Each row was made from one walk, in order. Every step used is in the known rows, and no mark comes twice. Write each row's walk.
Known rows
ledev > ladamu > pubu > zudu > tavib > nesa: [-17 -24  -4  60  10  -8 -27  28   7  11 -15   1  26 -28  -9 -24  21   4
  16  29  10   7   1 -19]
pubu > zudu: [  0   6  -4  45  -2  -5  -4  19 -10  24 -21   2 -12 -22  14 -18  12   5
 -11  14  -4  -5  20 -18]
pubu > zudu > boful > ladamu > ruton: [ 20   4  -4  62  34 -16  -8  28  14  35 -39  32  -7 -14  -4 -12  31  34
 -19  13  15   9  13 -29]
boful > ladamu: [  3  11 -30  51  11   5 -31   4   0   2 -16  41  26 -29  -7  -4  10  24
  -3  23  11   0   4 -21]
ledev > ladamu > suteb > zudu > pubu: [ 12 -12 -14  40   5  30 -38  33 -14   5 -36   6  10 -28 -18 -39  19  -5
   2  11  49  -3  22  -4]
boful > zudu: [ 11  14   8  44  20   7 -12   8 -11  31  -6   9  -3 -35  -1  -4   4  14
 -26  10  18  -4  19 -14]
pubu > zudu > ruton: [ -2  24 -10  52   8 -20   4  16  -2  26 -14   8 -13 -24   1 -25  26  12
 -10  12   1 -17  31 -27]
ladamu > pubu: [-24   4 -19  47  24   6 -16 -11  -1  -3 -25  10   2 -40 -11  -9  10  21
  -6  19  20 -16  10 -11]
ledev > ladamu: [  8  -5 -21  49   2  17 -24  19  -2  -4 -17  39  21 -16 -12 -19   9  16
   0   9  10 -12  -9 -12]
ladamu > ledev: [ -1   5 -30  28   3  17 -15   5 -14 -12  -7   4  23 -21   1  -5   7  -1
  -3  22   1  -6  -2 -14]
pubu > zudu > boful: [  2   8  11  45  22 -18   6  26  -7  35 -39  12 -26 -20  16  -3   8  24
 -10  15  12  -3  25 -20]
zudu > tavib > nesa: [ 12   3  17  32  -5 -29  -6  10  -6   6  16 -12  15 -26 -10   7   6 -14
  27  20  -3   8 -10 -23]
tavib > nesa: [ -4  -3  12  46   4   1   8  15 -16  14   8   2  -3 -20  -2  13   5 -11
   7   7   6  10  -9 -30]
ledev > ladamu > pubu: [-17 -12 -28  56  20  20 -32   9   6  -9 -29  36  23 -31 -21 -22  14  25
  -2  18  21 -16  -3  -9]
ladamu > pubu > zudu: [-28  -2 -14  54  18   1 -12   3  -2  16 -30  -2  -8 -35   5 -20  14  20
 -13  23   9 -11  25 -16]
pubu > zudu > boful > ladamu: [  3   5  -5  57  29 -17 -15  28   2  34 -42  32  -3 -24  10  -2  11  38
  -9  27  17   6  25 -26]
ledev > ladamu > suteb > zudu: [ 11  -8 -19  38  -5  26 -31  29 -14   0 -14  13   8 -28 -20 -40  13  -5
   5   1  39  -2   6  -1]
boful > ladamu > pubu: [-20   4 -40  63  28   8 -38  -8   7  -6 -29  36  29 -42 -15  -8  14  38
  -5  31  20  -5  11 -20]
suteb > zudu: [  6   8  -4  40   3  -2 -17  17 -14  11  -8   4 -23 -23 -10  -4  18  -8
  -3 -13  19  -4  19 -16]
ledev > zudu > boful: [  3  12   7  26  27 -10   4  15 -18  36 -37  31 -26 -17 -16  -1  20  14
  -6  -1  28   0  19 -10]
suteb > ladamu > pubu > zudu: [-28  -3 -10  64   7  13  -3  21  12  16 -32  15   8 -20   5  -2   9  20
   3  25  11  -9  19 -18]
ladamu > ledev > zudu: [ -6   3 -28  19   2  16  -9   7 -26  11 -11   9  12 -17 -10 -17  26 -13
  -6  14   8   2   7  -7]
suteb > ladamu > pubu: [-23   3 -17  56  13  18  -6  10  12  -4 -25  28  17 -22  -8  10   3  24
   8  22  19 -16   6 -18]
ladamu > suteb: [  6   8 -10  26  -2  19  -5   0 -20   1 -10  -2   7 -41  -5 -27   0   1
   2  22  20  -6   7  -2]
boful > ladamu > ledev > zudu: [ -3   1 -46  36  11  16 -32   7 -14   5 -16  33  37 -21 -14 -13  27   7
  -8  29  13  14   9 -13]

Write each row's walk
[ -2  -3 -44  39  20  18 -39  12 -14  12 -38  26  40 -21 -12 -12  34   6
 -12  35  23  11  23 -17] : boful > ladamu > ledev > zudu > pubu
[-24  -4 -33  68  23   2 -36   4   8  13 -34  25  19 -41   0 -19  19  36
 -13  37  15   1  23 -21] : boful > ladamu > pubu > zudu
[ 12  10 -15  42  31  -1 -18  12  -4  10 -37  34  12 -40  -8  -7   1  40
   4  32  41   5  15 -14] : zudu > boful > ladamu > suteb
[ 15   2  20  34  -5 -30 -14  24  -9  13  15 -22  -6 -24 -15   7  18 -29
  25  -3  12  15   7 -24] : suteb > zudu > tavib > nesa
[  9  32   0  51  33  -9  -5   5  -3  30   1  16  -3 -36 -14 -11  18  21
 -22   9  25 -16  29 -24] : boful > zudu > ruton
[-25  11 -41  73  35  -9 -29   2  13  12 -28  28  18 -41 -10 -23  31  39
 -10  34  21  -8  35 -29] : boful > ladamu > pubu > zudu > ruton
[ -8  16 -30  36   4  14   6  21  -2  14  -8  31  23  -3 -17  -4  29   1
   9  16  12 -10  13 -21] : suteb > ladamu > ledev > zudu > ruton
[ 13  12  13  48  30  10 -24  13 -11  36 -36  -1  -2 -36   1  -1  10  11
 -30  20  32  -7  37 -15] : boful > zudu > pubu
[ 11  12  -8  52  33 -14 -28  25  -2  18 -31  33 -14 -23 -13  11  16  26
  -1  -1  41   7  24 -23] : suteb > zudu > boful > ladamu
[  4  28 -13  46  14 -18  -9  13  -4  12  -3   7 -24 -24 -22 -12  29  -1
   0 -13  27 -14  27 -27] : suteb > zudu > ruton
[ -3   5 -11  32  12  17   6  29  -5  20 -29  34  13  -1  -7  15  14  10
  11  18  22   1  10 -15] : suteb > ladamu > ledev > zudu > boful
[  7   4 -15  23 -12   5  -9  23  -2   8  -8  14  39  -6 -12  -3  18 -10
  22  25   2   2   6 -10] : suteb > ladamu > ledev > zudu > tavib
[ 27  12 -10  55  43 -12 -14  14  18  13 -32  48   6 -18 -25   2  28  40
 -10  10  27   3  -5 -30] : zudu > boful > ladamu > ruton
[-23 -18 -24  62  17  14 -28  20   3   8 -35  24  15 -26  -5 -33  21  22
  -9  22  16 -10  11 -12] : ledev > ladamu > pubu > zudu
[-16   5 -16  47  48  -8 -20   6  -2  28 -48  47  -3 -33 -25  -2  30  39
  -8  18  43   6  24 -12] : ledev > zudu > boful > ladamu > pubu
[  7   1  18  24  -3 -26  -1  15 -18  27   6  -6   2 -24 -21  -5  27 -26
  18   9   3  17   3 -13] : ledev > zudu > tavib > nesa
[  1   5  -2  30  14   7 -12  12 -21  30 -47  11 -11 -23 -13 -13  32  -7
 -15   9  26  -4  30  -9] : ledev > zudu > pubu
[ -2  -6  -1  29 -10   3   3  32  -7  14   9   4  38  -4 -13  11  16 -24
  32  23   3  16  -4 -21] : suteb > ladamu > ledev > zudu > tavib > nesa
[ -1  -3  -5  15  -6 -11  -8  11 -22  11  10 -14  26 -18 -15  -8  26 -30
  17  23   0  21  -1 -15] : ladamu > ledev > zudu > tavib > nesa
[ 10   5 -26  44   2  15 -35  11 -12   2 -12  14  13 -41 -15 -23  12   6
   2  17  37  12  20 -12] : boful > ladamu > suteb > zudu
[-25   1  -1  53  40 -10  -4  12   2  23 -48   8 -20 -35   6  -6  12  33
 -11  26  27  -6  30 -18] : ladamu > pubu > zudu > boful
[ 26  11  -5  56  37 -16 -24  25  13  19 -28  33 -18 -15 -27   2  37  23
 -10 -13  40  10  12 -27] : suteb > zudu > boful > ladamu > ruton
[ -5   2 -21  32  -7  28   2  23  -9  13 -14  27  26  -3  -7   2  18  -4
   7  15   6   0   4 -13] : suteb > ladamu > ledev > zudu
[ 18   5  32  39  13 -24 -11  15  -8  32  19 -16  12 -35  -6   7   4  -6
   3  21  10  15   8 -20] : boful > zudu > tavib > nesa
[  6  -3  22  40  -8 -33  -1  25  -9  27   4 -23   3 -24   8  -8  11 -14
  16  24 -13  16   8 -27] : pubu > zudu > tavib > nesa
[-24  -1   2  64  28   3   4  28  16  26 -45  23  -5 -18   6  10   5  35
   5  27  25 -11  24 -23] : suteb > ladamu > pubu > zudu > boful
